What can hang from each mark
q_959: q_108 q_269 q_323 q_922
q_323: q_959
q_922: q_269 q_620
q_108: q_620
q_495: q_323
q_532: q_269 q_959
q_620: q_108 q_532
q_269: q_108 q_620

Every row comes from one small tree of marks. The marks that hang from a mark follow it in brackets, in the order of their numbers. Every link used is in the known rows. Which tree was each row made from?
(in the rows, 128 means zero)
Known rows
q_922{q_620{q_108 q_532{q_959{q_323}}}}: [167, 69, 92, 134, 130, 160, 125, 102, 139, 101, 131, 141, 105, 126, 85, 109, 124, 122, 142, 166, 125, 111, 141]
q_269{q_620}: [148, 123, 111, 125, 160, 159, 104, 101, 156, 158, 174, 144, 119, 108, 183, 171, 136, 188, 177, 109, 133, 118, 133]
q_108{q_620{q_532{q_269 q_959{q_922}}}}: [117, 121, 137, 109, 152, 135, 146, 136, 128, 140, 107, 96, 114, 164, 119, 104, 141, 131, 125, 74, 158, 129, 148]
q_959{q_108{q_620} q_323}: [117, 99, 127, 160, 110, 128, 137, 147, 151, 124, 123, 108, 145, 145, 159, 152, 63, 105, 86, 148, 144, 125, 159]
q_532{q_269{q_620} q_959{q_108 q_323}}: [107, 112, 130, 158, 58, 83, 170, 74, 106, 103, 116, 87, 121, 95, 143, 124, 115, 128, 124, 152, 128, 114, 142]
q_323{q_959{q_108{q_620{q_532}} q_269 q_922}}: [76, 145, 132, 113, 113, 81, 123, 142, 130, 135, 132, 119, 144, 151, 131, 127, 82, 132, 127, 89, 120, 139, 162]
q_922{q_620{q_532}}: [150, 77, 101, 121, 175, 186, 100, 140, 182, 149, 149, 155, 123, 132, 103, 119, 157, 140, 185, 132, 142, 129, 159]
q_323{q_959{q_108 q_269 q_922}}: [80, 164, 117, 133, 105, 94, 111, 151, 113, 134, 155, 120, 154, 99, 138, 149, 85, 145, 146, 112, 106, 134, 126]
q_922{q_269{q_620{q_108 q_532{q_959{q_323}}}}}: [165, 93, 111, 144, 121, 143, 131, 120, 122, 111, 101, 159, 116, 154, 119, 110, 162, 149, 117, 160, 124, 111, 107]
q_959{q_269 q_323 q_922{q_620}}: [105, 164, 117, 158, 83, 118, 125, 169, 149, 108, 121, 132, 187, 83, 87, 157, 95, 103, 159, 153, 81, 163, 121]
q_495{q_323{q_959{q_108 q_922{q_269}}}}: [141, 170, 174, 138, 182, 148, 104, 170, 133, 145, 119, 146, 117, 98, 146, 125, 137, 119, 134, 153, 97, 125, 126]
q_532{q_269{q_620} q_959{q_108 q_323 q_922}}: [105, 164, 141, 141, 29, 61, 196, 96, 82, 100, 111, 63, 134, 105, 133, 145, 119, 108, 124, 134, 111, 101, 140]
q_269{q_108 q_620{q_532}}: [158, 119, 142, 99, 167, 129, 110, 80, 164, 161, 162, 185, 115, 158, 167, 155, 158, 149, 127, 118, 152, 131, 129]
q_323{q_959}: [121, 125, 116, 110, 172, 149, 76, 127, 123, 164, 174, 124, 83, 85, 167, 123, 119, 192, 180, 109, 130, 132, 110]
q_269{q_108 q_620{q_532{q_959{q_323 q_922}}}}: [162, 151, 158, 80, 103, 98, 155, 69, 113, 134, 143, 149, 108, 162, 159, 148, 164, 107, 116, 127, 130, 119, 136]
q_620{q_532{q_269{q_108} q_959{q_323 q_922}}}: [122, 160, 150, 97, 101, 105, 147, 131, 94, 125, 108, 101, 124, 143, 96, 106, 161, 89, 112, 132, 132, 127, 102]
q_108{q_620{q_532{q_269}}}: [109, 95, 130, 124, 190, 151, 106, 144, 171, 155, 114, 122, 124, 162, 126, 108, 121, 155, 130, 83, 165, 142, 146]
q_108{q_620{q_532{q_959{q_922}}}}: [142, 120, 132, 94, 150, 159, 141, 140, 119, 145, 125, 109, 106, 182, 143, 117, 142, 119, 125, 79, 152, 118, 162]
q_620{q_108}: [153, 115, 76, 154, 182, 176, 83, 144, 136, 127, 173, 139, 129, 92, 138, 169, 84, 188, 117, 137, 132, 117, 77]
q_620{q_532{q_269{q_108} q_959}}: [124, 108, 133, 112, 154, 139, 119, 116, 121, 139, 124, 133, 112, 132, 108, 89, 174, 125, 121, 124, 159, 135, 104]
q_108{q_620{q_532{q_269 q_959{q_323}}}}: [117, 94, 141, 120, 142, 135, 135, 120, 137, 133, 96, 101, 105, 158, 123, 86, 125, 125, 115, 105, 156, 139, 152]

Write each row's tree
[118, 168, 146, 112, 67, 102, 172, 171, 123, 119, 110, 74, 162, 199, 129, 167, 87, 57, 83, 118, 127, 102, 168] -> q_959{q_108{q_620{q_532}} q_323 q_922}
[104, 106, 124, 116, 89, 126, 141, 122, 110, 112, 107, 89, 129, 144, 106, 95, 147, 90, 122, 147, 143, 107, 138] -> q_620{q_532{q_269 q_959{q_108 q_323}}}
[117, 127, 147, 108, 128, 120, 150, 134, 124, 130, 93, 86, 113, 166, 118, 100, 127, 113, 115, 93, 144, 131, 147] -> q_108{q_620{q_532{q_269 q_959{q_323 q_922}}}}
[137, 76, 110, 149, 132, 158, 146, 123, 114, 126, 143, 114, 111, 131, 164, 123, 115, 128, 110, 119, 157, 114, 160] -> q_532{q_959{q_108{q_620}}}
[128, 81, 105, 138, 171, 164, 105, 137, 188, 143, 129, 143, 128, 118, 79, 105, 154, 152, 183, 129, 148, 137, 146] -> q_922{q_620{q_532{q_269}}}
[109, 175, 170, 139, 167, 134, 91, 151, 141, 136, 134, 154, 141, 77, 150, 139, 107, 111, 139, 147, 85, 139, 135] -> q_495{q_323{q_959{q_108 q_269 q_922}}}
[173, 46, 82, 173, 186, 179, 103, 169, 179, 117, 102, 187, 131, 149, 56, 95, 155, 159, 135, 166, 137, 131, 110] -> q_922{q_269 q_620{q_108 q_532}}
[127, 167, 144, 128, 67, 87, 153, 97, 89, 106, 130, 136, 142, 97, 144, 146, 126, 101, 117, 143, 97, 149, 109] -> q_532{q_959{q_269{q_108 q_620} q_323 q_922}}
[110, 201, 154, 112, 70, 67, 135, 119, 136, 117, 122, 156, 183, 141, 125, 168, 116, 87, 113, 140, 92, 157, 110] -> q_959{q_269{q_108 q_620{q_532}} q_323 q_922}
[130, 140, 162, 124, 198, 140, 61, 90, 164, 131, 134, 187, 114, 85, 150, 116, 111, 149, 146, 155, 92, 143, 132] -> q_495{q_323{q_959{q_269{q_620{q_108 q_532}}}}}
[107, 144, 119, 107, 101, 125, 156, 145, 97, 125, 120, 84, 139, 154, 97, 119, 162, 98, 127, 110, 144, 100, 136] -> q_620{q_532{q_269 q_959{q_108 q_922}}}
[127, 166, 115, 142, 100, 88, 165, 90, 84, 108, 134, 90, 115, 87, 123, 147, 125, 175, 135, 104, 117, 107, 101] -> q_532{q_269{q_620{q_108}} q_959{q_922}}
[109, 131, 146, 132, 105, 95, 100, 92, 167, 118, 126, 187, 166, 124, 139, 139, 112, 113, 116, 163, 113, 170, 116] -> q_959{q_269{q_108 q_620{q_532}} q_323}
[153, 149, 106, 96, 92, 138, 142, 126, 75, 97, 131, 99, 117, 151, 106, 138, 124, 98, 99, 142, 114, 87, 103] -> q_620{q_108 q_532{q_959{q_323 q_922}}}
[143, 132, 107, 149, 98, 151, 168, 174, 78, 118, 127, 109, 136, 128, 128, 135, 162, 111, 114, 131, 129, 100, 116] -> q_532{q_959{q_108 q_922{q_269}}}
[155, 171, 126, 146, 167, 149, 125, 211, 123, 152, 131, 149, 152, 125, 118, 153, 162, 139, 116, 122, 128, 143, 62] -> q_959{q_922{q_269{q_108}}}
[161, 133, 132, 143, 147, 144, 154, 163, 89, 136, 115, 132, 111, 129, 132, 115, 164, 126, 106, 111, 138, 136, 101] -> q_532{q_959{q_922{q_269{q_108{q_620}}}}}
[120, 100, 137, 157, 117, 123, 121, 109, 117, 109, 118, 153, 132, 92, 144, 102, 106, 110, 95, 156, 129, 174, 112] -> q_532{q_959{q_269{q_108{q_620}} q_323}}
[100, 114, 112, 113, 141, 104, 74, 79, 141, 133, 155, 162, 113, 106, 145, 124, 94, 193, 166, 119, 111, 140, 125] -> q_323{q_959{q_269{q_620{q_108 q_532}}}}
